What can hang from each mark
z_556: z_454
z_882: z_443
z_443: z_26 z_223 z_556 z_808
z_808: z_349
z_349: z_223 z_808
z_223: z_186 z_443
z_454: z_26
z_26: z_443 z_454

Every row comes from one small tree of marks. Brackets hold a mark, then the marks that hang from it, in the order of their numbers. Every link used is in the known rows. Which tree was each row made from?
Known rows
{z_454 {z_26 {z_443 z_808}}}: [-39.3  34.9 -16.0  -8.2 -21.6  -7.2 -12.2 -12.7  24.1  -7.9  -5.6  -5.6
  24.0  -8.7 -24.6  -5.1  -3.6  10.8  -5.3 -28.1 -19.9]
{z_556 {z_454 {z_26 {z_443 {z_808 z_349}}}}}: [-23.3  35.2  -9.4 -15.3 -31.2  -6.1 -18.2  -9.1  29.5 -13.7   3.5  -1.1
  16.1 -17.0 -26.7  -5.9   3.7  16.9  12.9 -19.3 -39.3]
{z_26 {z_443 {z_223 z_186} z_556} z_454}: [-32.8  36.2 -18.8 -12.2   5.7  -4.6   0.0 -25.0  42.9 -26.0  20.5 -28.1
   4.0 -10.6 -47.9  24.3  17.6  -9.2  -4.6   3.4  13.8]
{z_26 z_443 z_454}: [-46.7  31.9 -26.7 -26.8  -4.6 -11.6   1.5 -23.3  30.5 -34.9  -2.3 -19.1
  19.2  -5.9 -35.6   2.5  -6.7  -2.1 -16.4 -19.6   9.7]
{z_454 {z_26 {z_443 z_223 z_556 z_808}}}: [-23.7  32.9  -6.9  -0.1  -6.9  -1.4 -16.1 -15.8  37.0  14.1  -2.3 -14.6
  14.8  -6.5 -30.1  13.9  21.3  14.1  -3.3 -22.0 -13.5]
{z_556 {z_454 z_26}}: [-43.3  43.7  -3.3 -23.5 -21.1  -1.1 -15.1 -11.9  27.5  -6.0  -6.8   2.5
  18.1  12.4 -29.4  -8.7  10.7   8.2   6.1   6.1 -13.5]
{z_882 {z_443 z_26 {z_223 z_186} z_556}}: [-22.0  48.1  19.9  -6.0   8.3 -10.4  12.4 -16.4  24.0  32.6  18.1 -21.1
  11.3   2.0 -17.0  14.4  28.5   4.0  24.8  13.9   1.9]
{z_882 {z_443 z_26 z_223 {z_808 z_349}}}: [  5.5  20.7   3.9   4.2   0.9 -12.1   3.9 -11.5   7.2  33.3   7.4  -5.5
  45.1  -6.5   4.9   9.7  19.8  18.6  19.4 -20.4 -25.0]
{z_454 z_26}: [-38.2  38.6 -22.3 -17.8  -9.0   5.1 -13.5 -18.3  18.6   1.7 -10.3   1.1
  34.4  16.7 -25.1  -5.7   5.1   7.1   2.7  -3.3 -11.9]
{z_443 z_223 z_808}: [ -9.0  11.6 -22.9   5.0  -6.2 -13.5  -7.5 -10.4  13.6   6.8  -6.2  -3.7
  45.0  -2.1 -12.4  18.1   6.2  -6.5  -8.1 -13.2   2.8]
{z_26 {z_443 {z_223 z_186}} z_454}: [-27.7  25.3 -29.1 -10.9   4.3 -10.4   0.5 -29.6  34.3 -38.2  18.0 -16.0
  19.4  -7.2 -42.8  13.2   8.8 -17.9 -19.6  -5.1   6.8]
{z_349 {z_223 z_186 {z_443 z_26}} z_808}: [-11.8   9.7 -31.0  15.1  -2.2  15.2  -3.1 -16.7 -24.6  30.7  16.1 -38.1
  15.6 -10.7 -22.3 -19.7  -5.6   8.3  25.6  24.5 -17.8]
{z_26 {z_443 {z_223 z_186} z_808} z_454}: [-26.1  22.6 -23.7   6.7  -8.4 -13.8  -1.1 -16.4  28.9 -37.2  27.2 -16.0
  22.8 -23.1 -36.3  18.4   3.1 -13.8 -17.7 -11.0   3.4]
{z_808 {z_349 {z_223 z_186 {z_443 z_26}}}}: [ -1.3  26.0 -43.7   0.3   5.8  14.9  -6.1 -22.1 -24.5  24.2  12.4 -24.4
  25.5   1.7 -17.7 -10.6  -3.8  -2.1  33.0  18.0 -27.5]
{z_223 z_186 {z_443 z_556 {z_808 z_349}}}: [-10.1  35.9 -46.4   1.8 -10.9   1.7 -10.8  12.5  -6.9  10.7  24.2 -22.4
  20.6 -23.0 -23.7  21.6  -7.7  -2.1  47.6   7.1 -25.6]
{z_882 {z_443 z_26 z_223 {z_556 z_454}}}: [-27.5  44.7  40.4 -18.7   0.8 -17.8   9.4  -9.7  32.4  37.2   2.2 -18.6
   1.8   4.2 -13.4   7.3  35.9  15.8  20.6   5.7   3.7]
{z_556 {z_454 {z_26 {z_443 {z_223 z_186}}}}}: [-27.1  36.6  -5.4 -15.7 -13.3  -9.2 -13.3 -26.7  41.4 -17.4  10.2  -0.1
   2.6   1.1 -43.1  -3.8  20.0  -8.3  -7.3   2.1 -19.8]
{z_443 {z_223 z_186} z_556 {z_808 z_349}}: [  8.6  24.8 -25.8   9.9  -6.3   1.2 -10.2  -6.8  18.7  11.1  20.9 -13.3
  33.4 -16.0 -22.9  36.6  16.9  -3.4  28.5  10.8 -11.4]
{z_882 {z_443 {z_808 z_349}}}: [ -2.5  24.5 -15.6  -5.1 -19.8 -20.1   0.0   0.2  16.0   4.6   8.1  -5.5
  38.1  -9.2   0.6   8.1   0.6  18.4  25.1 -16.9 -25.5]
{z_443 z_26 {z_556 z_454} {z_808 z_349}}: [-27.2  46.2  17.2 -10.2 -20.3   0.4  -1.7   2.5  10.3  25.6   5.1 -17.7
  19.4 -22.6 -15.2  15.0  10.0  14.8  40.2   8.0  -9.5]
{z_349 {z_223 z_186 z_443}}: [-12.5  21.2 -52.0   1.5  -3.6  -0.4 -10.1 -15.9  -6.5   1.8   9.3 -23.1
  14.2   6.9 -23.6  -8.7  -7.4 -12.9  12.9  17.9  -8.2]
{z_443 z_26 {z_223 z_186} {z_556 z_454}}: [-30.7  47.5  21.3 -12.4  -1.8  -1.0   4.0 -14.9  23.0  21.5  11.7 -16.8
   5.7  -4.8 -32.5  16.1  25.6 -10.0  20.9  29.4   9.9]
{z_443 z_223 z_556}: [-14.1  24.6 -17.5 -13.6   9.0  -4.1  -6.3 -18.4  28.4  18.6 -10.9 -15.1
  27.3   9.8 -24.3  24.6  21.0  -1.8   4.3   2.3  13.6]
{z_349 {z_223 {z_443 z_26 z_556 z_808}}}: [-23.9  33.2 -13.5  12.7  -2.5   8.5  -5.9  -2.3 -16.9  47.3   0.9 -39.3
  10.3  -8.5 -10.9  -1.2   1.3  15.0  25.8   3.7  -2.6]

Which tree is each row?
[ 10.4   8.4 -63.2  -6.1   3.0   5.4 -17.1 -19.0 -11.0  13.2  -6.7 -21.1
  30.3  10.6 -12.8  -5.9  -3.7   7.4  20.2   0.6 -23.8]
{z_808 {z_349 {z_223 z_443}}}
[-60.2  54.8   4.9 -19.0   5.6  11.8   7.1 -15.2  16.2   6.7   3.1 -28.4
  20.1  -2.9 -30.8  13.1  10.9  10.7  13.2   8.5  20.1]
{z_443 {z_26 z_454} z_556}
[-34.9  48.9  21.2 -27.1 -19.7 -26.3   3.9   0.5  42.4   8.1   2.5 -18.8
  -6.6   1.1 -18.7   6.1  18.6  16.7  26.1   7.9   4.4]
{z_882 {z_443 {z_556 z_454}}}
[-45.4  48.6 -11.7 -26.7  -7.8   2.1 -10.7 -21.0  38.7   5.6 -11.1 -18.2
   4.8   3.4 -36.2   1.6   9.8  13.8   5.5 -12.3  -9.4]
{z_454 {z_26 {z_443 z_556}}}
[-17.1  28.1 -34.7  -4.9  -0.7   2.2  -3.3   3.3 -30.1  28.8  -0.4 -13.0
  42.8 -14.7  -6.8   1.3 -12.7   5.3  30.7 -17.7 -31.3]
{z_223 {z_443 z_26 {z_808 z_349}}}
[-18.0  30.5 -12.7  -4.5  -9.8   2.4  -0.3  -8.5  -7.6  20.1  -2.1  -7.3
  49.7 -13.8  -6.8   7.0  -6.2   7.7  23.4 -10.3 -16.0]
{z_443 z_26 {z_808 z_349}}
[ -6.9  35.8  -4.6  -5.7 -17.5 -14.3  -2.6   4.9  24.1  16.6  11.4 -18.2
  23.0 -13.2  -5.4  19.4   9.7  26.4  39.7  -9.1 -17.8]
{z_882 {z_443 z_556 {z_808 z_349}}}
[-32.5  35.1 -11.5  -2.0  -6.8   9.1  -0.6  -9.2  -1.6  -6.2  12.8 -14.8
  49.1 -16.9 -16.8  10.1  -1.7  12.5  15.8  -8.1  -9.6]
{z_443 {z_26 z_454} {z_808 z_349}}
[  9.5  11.8 -36.4   3.1  -8.9 -13.9  -7.1 -18.6  20.2 -11.5  15.7  -6.6
  33.9 -21.7 -23.8  19.4   1.8 -12.6   4.3 -15.2 -21.7]
{z_26 {z_443 {z_223 z_186} {z_808 z_349}}}
[-48.0  49.8   8.6  -9.0 -14.0  -6.9  -0.8  16.8  -8.1  33.3   3.1 -25.8
   2.6 -20.8 -19.3   4.3  -0.3   7.2  33.4   0.5  -4.8]
{z_223 {z_443 z_26 {z_556 z_454} z_808}}
[-11.7  20.6 -14.0   5.2   6.2   9.7  -2.2 -16.3   2.4   3.8  12.6 -10.8
  54.6 -11.6 -15.4  16.5  14.1  10.2   5.4 -11.2  -8.1]
{z_443 {z_26 z_454} z_223 {z_808 z_349}}
[ 16.4  17.0 -17.8  10.8 -10.8 -19.1  -2.5  -7.1  19.4   1.4  27.7  -2.9
  37.1  -9.4  -7.6  19.0  15.1   3.1  22.5  -3.7 -26.6]
{z_882 {z_443 {z_223 z_186} {z_808 z_349}}}
[ -4.4  30.7  -5.0  11.0  -8.6  15.4  -6.8 -17.1   2.0  39.0   2.4 -31.4
  27.1 -10.6  -7.0   9.2  10.7  24.0  33.1  10.4  -5.7]
{z_443 z_26 z_556 {z_808 {z_349 z_223}}}
[-46.2  59.0 -15.2 -17.3 -14.4   6.5 -17.5   6.3  14.3   5.6  17.3 -15.7
 -11.2  -0.3 -43.5  -1.0  12.2   1.6  36.2  23.3 -23.0]
{z_223 z_186 {z_443 {z_556 {z_454 z_26}}}}
[  6.8  28.2 -26.8  17.2 -21.0   9.3 -13.9 -13.1  14.7   7.4  23.6 -29.1
  19.9 -14.4 -19.5  19.7   6.4   8.4  35.1  26.7  -7.1]
{z_443 z_556 {z_808 {z_349 {z_223 z_186}}}}
[-20.0  22.1  -1.8   5.4   0.1  -6.4   0.4 -13.6  -0.6  26.7  -6.5  -6.9
  45.6  -4.6  -7.8  10.6   8.8  -3.4  -3.5 -12.4   2.7]
{z_443 z_26 z_223 z_808}
[ 11.2  15.0 -37.7  18.3 -22.8   3.3 -13.8 -18.0   6.0  -5.1  20.4 -16.0
  35.1  -9.6 -14.3   8.7  -3.5   0.3  21.6  18.2 -16.1]
{z_443 {z_808 {z_349 {z_223 z_186}}}}
[-25.6   6.0 -28.6   9.6   5.6  21.7  -4.9 -18.5 -18.8  16.6  11.5 -44.8
  19.6  -7.5 -24.3 -19.4  -1.7  27.5  10.6   9.1  -7.9]
{z_349 {z_223 {z_443 {z_26 z_454}}} z_808}
[-22.2  41.6 -18.6 -11.5 -17.6   7.0 -16.8 -10.5  29.8   6.4   2.7 -15.8
  17.1 -15.2 -26.8  10.9   8.4  25.4  23.7 -20.0 -31.3]
{z_454 {z_26 {z_443 z_556 {z_808 z_349}}}}
[-40.1  52.2  28.0  -4.1 -12.2 -15.3  11.7   4.1  14.3  36.5   7.5 -24.3
  14.9 -12.6  -3.6   9.0  10.0  22.9  29.5  -6.4   0.6]
{z_882 {z_443 z_26 z_556 z_808}}
[-20.6  29.2 -26.7  20.6  -9.5   2.9  -3.0  -6.8 -26.1  23.3  17.9 -27.0
  19.8 -11.2 -14.3 -10.0  -9.9  -6.0  20.0  13.4 -12.5]
{z_349 {z_223 z_186 {z_443 z_26 z_808}}}
[-16.3  13.5 -18.4   6.6   3.8  20.5  -5.6 -12.4 -14.9  54.0  -1.2 -50.2
   6.3  -8.6 -18.9 -10.2   5.5  29.4  31.6  15.6  -8.2]
{z_349 {z_223 {z_443 z_26 z_556}} z_808}
[-22.3  22.9 -23.6 -17.6   4.3  -2.5 -13.9 -33.3  33.4   0.2 -13.9  -1.8
  26.1  12.3 -30.6  -2.0  16.5   3.6 -17.6 -24.6 -17.1]
{z_454 {z_26 {z_443 z_223}}}
[-19.7  35.9  -3.2 -18.5 -28.1 -15.6  -7.9  -0.9  33.8  -5.8   3.5 -20.3
   3.0 -29.6 -25.6  15.8   3.1  10.9  25.1 -10.7 -12.7]
{z_26 {z_443 {z_556 z_454} {z_808 z_349}}}
[  4.4  24.5   2.5  12.1 -14.2  -3.9   1.0 -16.2   2.4  31.1  10.5 -20.9
  32.0  -5.0   8.5  -8.0   8.9  31.9  26.5  -4.1 -21.7]
{z_882 {z_443 z_26 {z_808 {z_349 z_223}}}}
[  9.7  18.5 -43.8   0.6 -10.8   5.5 -10.9 -30.3  10.8  -5.7  12.1 -15.8
  32.3   5.5 -20.2   2.3   2.0  -3.9  19.8  25.5 -11.4]
{z_808 {z_349 {z_223 z_186}}}
[-16.2  34.5  14.8  12.8  -6.8 -18.6  10.8  -7.8   9.7  20.8  23.9  -8.7
  29.8  -9.7  -6.4   7.3  14.8  -0.5  12.2  -1.2  -9.6]
{z_882 {z_443 z_26 {z_223 z_186} z_808}}
[ -1.3   1.3 -29.9  13.7 -19.4   6.6  -9.9 -25.6  11.1   1.8  14.5 -29.5
  22.4  -7.9 -25.3  -6.2  -0.5   7.3  11.8  30.5  -3.1]
{z_349 {z_223 z_186} z_808}
[-37.8  38.1   9.4   7.2   6.2   8.8   1.0  -9.3  14.7  14.8  11.7 -25.7
  30.1 -11.8 -23.5  25.2  20.5  10.4   4.6  -2.4  16.6]
{z_443 {z_26 z_454} z_223 z_556 z_808}
[  6.8  21.3 -26.6  10.3 -15.9   7.7 -16.4 -13.1  14.0  18.2   2.4 -28.0
  26.3  -7.4 -10.8  16.3   8.0  20.7  26.9   9.0  -5.8]
{z_443 z_556 {z_808 {z_349 z_223}}}
[  5.0  27.3 -54.1  -1.1   1.2  13.0 -15.3 -13.3  -1.8  16.0  17.0 -33.4
   8.2   0.5 -26.4   7.7   3.9   3.0  42.0  24.9 -18.8]
{z_808 {z_349 {z_223 z_186 {z_443 z_556}}}}
[-53.2  44.8 -23.3   6.2  -4.7   4.1   4.1   5.7 -20.5  -7.0  31.4 -23.7
  26.0 -23.1 -28.2   2.8 -13.2  -7.1  16.4   2.2  -7.8]
{z_223 z_186 {z_443 {z_26 z_454} z_808}}
[-14.3  30.7 -36.0  19.3 -15.0   1.3 -12.4   2.2  -3.7  16.5  21.4 -36.4
   2.9 -12.3 -22.6   8.9  -3.3  -0.5  28.1  19.2  -4.4]
{z_349 {z_223 z_186 {z_443 z_556 z_808}}}
